Each row was made from one path, in order. Every step used is in the known rows, and no mark comes twice. Write each row's path.
Known rows:
H-F-V: [ -5  14  17   6 -27 -29  12  -1  -9  17  26  34 -15 -15  15   5  27  -2
  -3 -19   3  -7  21 -22   3 -28   4 -18   3  10  26  -2 -32]
N-V-F-H-G: [-19   8 -21  24 -20 -18  17  10   8   9  16 -16 -14  13   4  26 -20 -38
 -35   1   8  42  11   5 -13  -5  29  -7  -8   6   6  11   7]
H-F: [-13 -13   7   5  12  -7   5 -13 -17  10  27   1 -14  -2  14 -15  27 -19
  -1 -20  -4  -6   6 -14  -2 -18  -4 -21   1   6  37  12  -7]
C-B-V-F-H: [ 16 -19 -40  -1  22  23  12 -24   5 -19   8  19 -11   9   9  -6   7  -7
 -36   2  24  33  30  -3  -1  -5  -3  11 -32   1  -6   4  26]
F-V-Q-G: [ -3  28   9  14   3 -44 -20  14  -1  17   4  25  17 -11  10  31  21  16
  -1 -44 -15  -6  -6  18  20 -24 -14  24   8  16 -16 -16 -38]
D-E: [-16 -22   6 -22  32 -16 -20 -24  -5  15  11  -4  -6   2 -18  21  21   9
  -8   9  15 -15   7  12   3 -42  33  11 -13  -7  41  22 -29]
H-G-R: [-20 -19  10   3 -38 -18 -16  -2   7   8  22  -8  -5  16  -6  16 -19 -30
  -5   1  -5 -12   3   6   0   3  25  -4  23 -13  18  22 -15]
D-N-V-B: [  7   8  37 -37  -5  12   4 -19 -23  -7  -5 -36   0   2   8  15 -40  10
  23  -2   3 -15  11   9  -8  -2  21  47   5  10 -28   5 -18]
E-D-N: [ -9 -48  10   8 -10  21 -15 -13 -16   0  13 -43 -25  -1  30  10 -10  13
  25  16  17 -40   1 -30   5  -1 -17  17  -2  35 -19  13 -39]
G-H: [ -7  -3  -9  10   9 -10   4  -9   9  19  23  13 -19   2 -20 -27  15 -20
  -4  -4   8  -2  -5  16  -2 -26  14   1  -5  -4  26   5   2]
N-D-E: [-28 -19 -11 -15  32 -27 -40   2  -6  -7   9 -12  -3  -2  -9  36 -17   3
   5  17  19  -9  22   4  -4 -61  57   3  -4  -3  31 -14 -33]
E-D-M: [  5 -46   5  24 -22   9  13  13 -10   0  18 -34 -36   9  -4  19  26  28
  -6   7  16 -12  24 -25  33 -44  -7   2   0  27  10   1  -4]
M-D: [ 11 -23  25  -2  22  -5   5  18 -23   4  19  -8 -32  20  31   0  15  21
  15   8  13 -20   7 -20  25 -36  -7  14   9  36  14   9 -20]
D-N-V-Q-G: [-14  26  24  -7  26 -28 -37   7  -6   5   5 -26  18  -2  14  25 -11  10
  13 -28  -2 -12 -19  25  12  -6  -2  50  22  21 -42 -20 -30]
Q-V-F: [-17   1 -19  30  12 -17  -7  -7 -10  19 -19  19   9  13 -12 -32  11   5
 -18  12  -1 -12 -21 -22   2   3  25  -7  -7  10  24  18  -7]
C-B-V-F-H-G-Q: [ 20 -19 -29   4  -6  29  12  -7  32 -39  -3  13  -8  10  -5  12 -14  -9
 -25  19   7  26   6   1   4  44  -9 -24 -28 -16 -11  -2  33]
H-F-V-B-C: [ 21  25  27 -21 -24   3   9 -10  -9   1   1   2  13 -36  13   3   9  31
   8  -2 -15   5  18  -1 -18  -1 -29 -12  10 -12  -4  -5 -11]
E-D-N-V-B-C: [ 20  -6  35 -33 -17  32  -2 -10 -14  -5 -10 -73   6 -14  22  14 -34  35
  24  34  20 -14   2  -4 -20   6 -21  39  12   5 -54  -6  -9]
C-B-V-F-H-G-R: [ -5 -19 -31  -3 -34  13 -10 -13  18 -34  17  12   2  17  -6   9 -24 -26
 -32   8  14  31  22   1  -6  24  22   3  12 -20  -9   3  22]
H-F-V-Q-G: [-16  34   7  18   0 -39 -18  15  -5   8  11  28  20 -19  14  17  31  10
   0 -54 -19   3  -6   8  12 -15 -17   4  25  15  -5 -26 -30]
C-B-V-Q-G-H-F: [  0  14 -14   0  18   7 -19 -12   6 -44  24  28  22  -1 -11 -41  31   1
  -3 -36  -2  15 -18  11   4   7 -12  13  30  -8  -8 -44  28]
N-V-B-C: [ 30  18  36 -41   3   7  10 -11 -10  12  -7 -40  10  -7   8   8 -19  20
   4  15   7   2   7  23 -16 -17  -8  32  -1 -15 -22   5   7]
D-N-V-B-C: [ 21  15  45 -48   3  14 -10 -19 -10   0  -6 -53   8 -19  14  10 -35  32
  20  25   1 -10   6  18 -18   9 -13  33   7  -7 -42   0 -11]
B-V-Q-G: [  2   6  -3   5  37 -13 -31   2  -6  -3  -8   3  22   9   9  -6  19  19
  11 -17 -12 -12 -19  17  24  -4 -26  40  -5   1 -11 -19   2]
E-D-N-V-F-H: [-24 -13 -28  17  -3  17   8   7  -1  14   4 -36 -25   1  15  20 -19 -21
 -14  13  43  30  18 -18 -19  -9  12  15  -2  27 -29  -4  -9]
B-V-Q: [ 27  -8  -4 -23  46   2 -22 -14  -6  -7  -9  15  -9   6   8 -24  11  35
  -2  11   2 -19  -3  14  18  -9 -13  43 -19  -7   6   0   5]
V-B: [ 14 -12  13 -14   2  15  17 -23 -23   0  -6  -7   1   5   3   4  -5   5
   6 -23 -17 -13  14  12  -3 -15  -1  17 -12   2  10  24  -6]
F-H-G: [  0 -15 -18  12 -20  -6  29   8   2   3  26  -4 -21   8  16  24  -4 -41
 -14 -13  -9  17  25   3   1 -17   3 -21 -26   6  19  27  10]
V-Q: [ 13  -7   1 -12  44 -12 -14 -13  -7  11   5  12 -11  -2   9  -1  12  19
 -13 -22  -9 -18  -1  25  10 -23  -7  25  -8   5  11  18 -17]

Write each row's path:
[ -1 -26  32  -9  19   2 -18   4 -22 -12  18 -23 -33   2  37   3  -7  35
  37  21   5 -37   3 -24  23  -1 -13  17  14  46 -12   4 -42]	M-D-N
[ 14  -3   5  -8   8   5  14  12   6  15 -29  28   4  14 -14 -26   6  -6
   9  17   5 -33 -18 -16  16   4   8 -18 -20  -6  11  11  17]	G-Q-V
[  6  18  19 -10 -36  -2  24 -12 -22  -6   3  24   4 -16   5  10   9  10
   8 -32 -16   1  26 -11  -9 -11   3  -5   9   5  14  -2 -19]	H-F-V-B
[ 32  12  17 -29  -2  17  10  -7 -16  -1 -28  -7  29  -8  -1 -26  -3  29
  12  17 -16 -17  -5  -1  -8   1 -15   5  -8 -15 -11  14  19]	Q-V-B-C
[ 27  -3  22 -25  11  16   3 -21 -12   5  -7 -27   9 -18  11   0  -3  26
   6   8 -16  -6   7  19 -13  -4 -31   6 -11 -14  -8  18   0]	V-B-C
[-13   3   1   9  -5   9   3  34  21 -19  -2 -26 -27   4  11  29 -37  -3
   7  35  16  25  -4 -10   0  43   6 -19  14  19 -26 -19  -2]	M-D-N-V-F-H-G-Q
[-11  26   2  15 -31 -28  12   4   7  13  31  46 -15 -20 -12 -17  29 -11
  -1 -14   7   8   9 -12  -6 -22  14 -21  16   0  28 -18 -17]	G-H-F-V
[-34  28   5   6 -17 -34 -37  17   6  11  11  30  25 -13  -6  16  14 -10
  -1 -48  -7   6  -1  10   3  -4   2   4  58  -8  -6 -29 -27]	H-F-V-Q-G-R
[-14   1 -18  28  20  -4  -6   1  10  17 -36  23   9   8 -23 -30   7   5
 -12  22   2 -11 -31 -16   3  30  13 -27 -10  -4  16   8   3]	G-Q-V-F
[ 21   7 -15 -11 -32  33  47  17   1 -23 -41  20  17   9 -17  -4 -22 -20
  10  -6 -24   6   3  -6  -5  26   9 -26 -20 -14  -5  12  47]	F-H-G-Q-V-B
[-13 -12 -29  31   0   6  12  10  29   5  -4   2 -16   0  -9  22  -9 -32
 -20   6  -9  30  -1   8  -7  34  -6 -49 -21  -9  13  10  12]	V-F-H-G-Q
[-18 -10 -42  25  28   0  14  -5   2  24   8   8 -20  -2   4   5  13 -30
 -32 -15   8  38  24   5 -12 -18   2 -18 -24   7  17  20   1]	V-F-H
[ 12   1 -19   3 -21  10  35  29  16  -3 -23  28   0  14 -11  -9  -6 -33
   1  13  -4  -2  -5 -16   8  16  10 -39 -27 -10   6  11  40]	F-H-G-Q-V
[ 13  36  14 -13 -28   3   9  -4   4  -3   7  14  11 -41 -11 -18  12  22
   8   1 -12  18   7   8 -26   3 -20 -15  20 -23  -4 -21   2]	G-H-F-V-B-C
[ -1 -12 -33  22   1  17   8   9  30 -10 -15   3 -14   7 -10   4 -11 -17
 -10  33  -1  28  -2  -1  -3  46 -12 -35 -30 -20  11  -3  31]	B-V-F-H-G-Q
[-40  14 -10  35   2 -15  -6   6   1   7  30   7   9  -4 -12 -30  37 -40
  10 -37  -9  17 -19   2  -7  -7  -3 -26  28   0  26 -25   8]	Q-G-H-F
[-25   9  -9  33   5 -22  -6   8   9  19  22   4   8   7 -18 -15  21 -33
   9 -27  -5   6 -20  18   4 -20   0   2   9   1   8 -14   0]	Q-G-H
[ 35  10  17 -32   5  28  12   0   2  -1 -44  -3  27 -12 -11 -23  -8  28
  17  26 -15 -16 -14   4  -7  25 -26 -12 -10 -27 -16   6  29]	G-Q-V-B-C
[ 23   3   8 -21  -4  28  27   0  -9  -7 -45  20  21  10 -22 -21 -10   5
  19   0 -15 -25 -11  -7   2  16   7  -5 -14 -12  -2  11  26]	G-Q-V-B
[-17   2 -17  37  -9 -10  -6   5  13   3 -31  15  12  13 -25 -19  -6   2
 -12  28 -13  -9 -40 -18   2  45  19 -36  -4  -4  18  11   6]	H-G-Q-V-F
[-30  41  -4  12  14 -24 -12  18   6   4  23   5  14  -3 -16 -25  22 -26
  -2 -41   3  26 -25  21  -9 -14  13  10  44  -4   3 -42  13]	N-V-Q-G-H-F
[-21 -17 -17  24 -30  22   7  21  26  -9  -8 -42 -21   2   2  35 -38 -21
  -4  31  24  21  -7 -16 -14  44   3 -20   2   9 -31 -11   1]	E-D-N-V-F-H-G-Q
[ -9 -14 -16  22  28  -6 -23 -24  -4   6  -8  -1  -7  12  -1 -24   9  19
 -10  34   8  -1  -9 -11   3  11  -1  13 -19   0  24   5  -5]	B-V-F
[ 34  15  -5 -24 -21  35  32  17  12 -15 -36  -3  22 -13  -8  -7 -18   2
   8  21 -23  13   0   5 -16  36 -25 -34 -17 -29 -21   6  51]	F-H-G-Q-V-B-C
[  7  -5   3 -24  10  -1 -44 -11   7 -24   5  13  31  16  -2   5  -2   7
  -6 -28  10  -9  -4  22  18   3  -5  49  33 -14 -35 -21   4]	C-B-V-Q-G-R
[ 10  -1   6   5 -21  -4  15  18  10  -2 -23  18   6  19 -14 -15  -7 -10
   8  22 -10 -31 -26 -18  16  23  13 -30 -16  -7  14  13  19]	H-G-Q-V
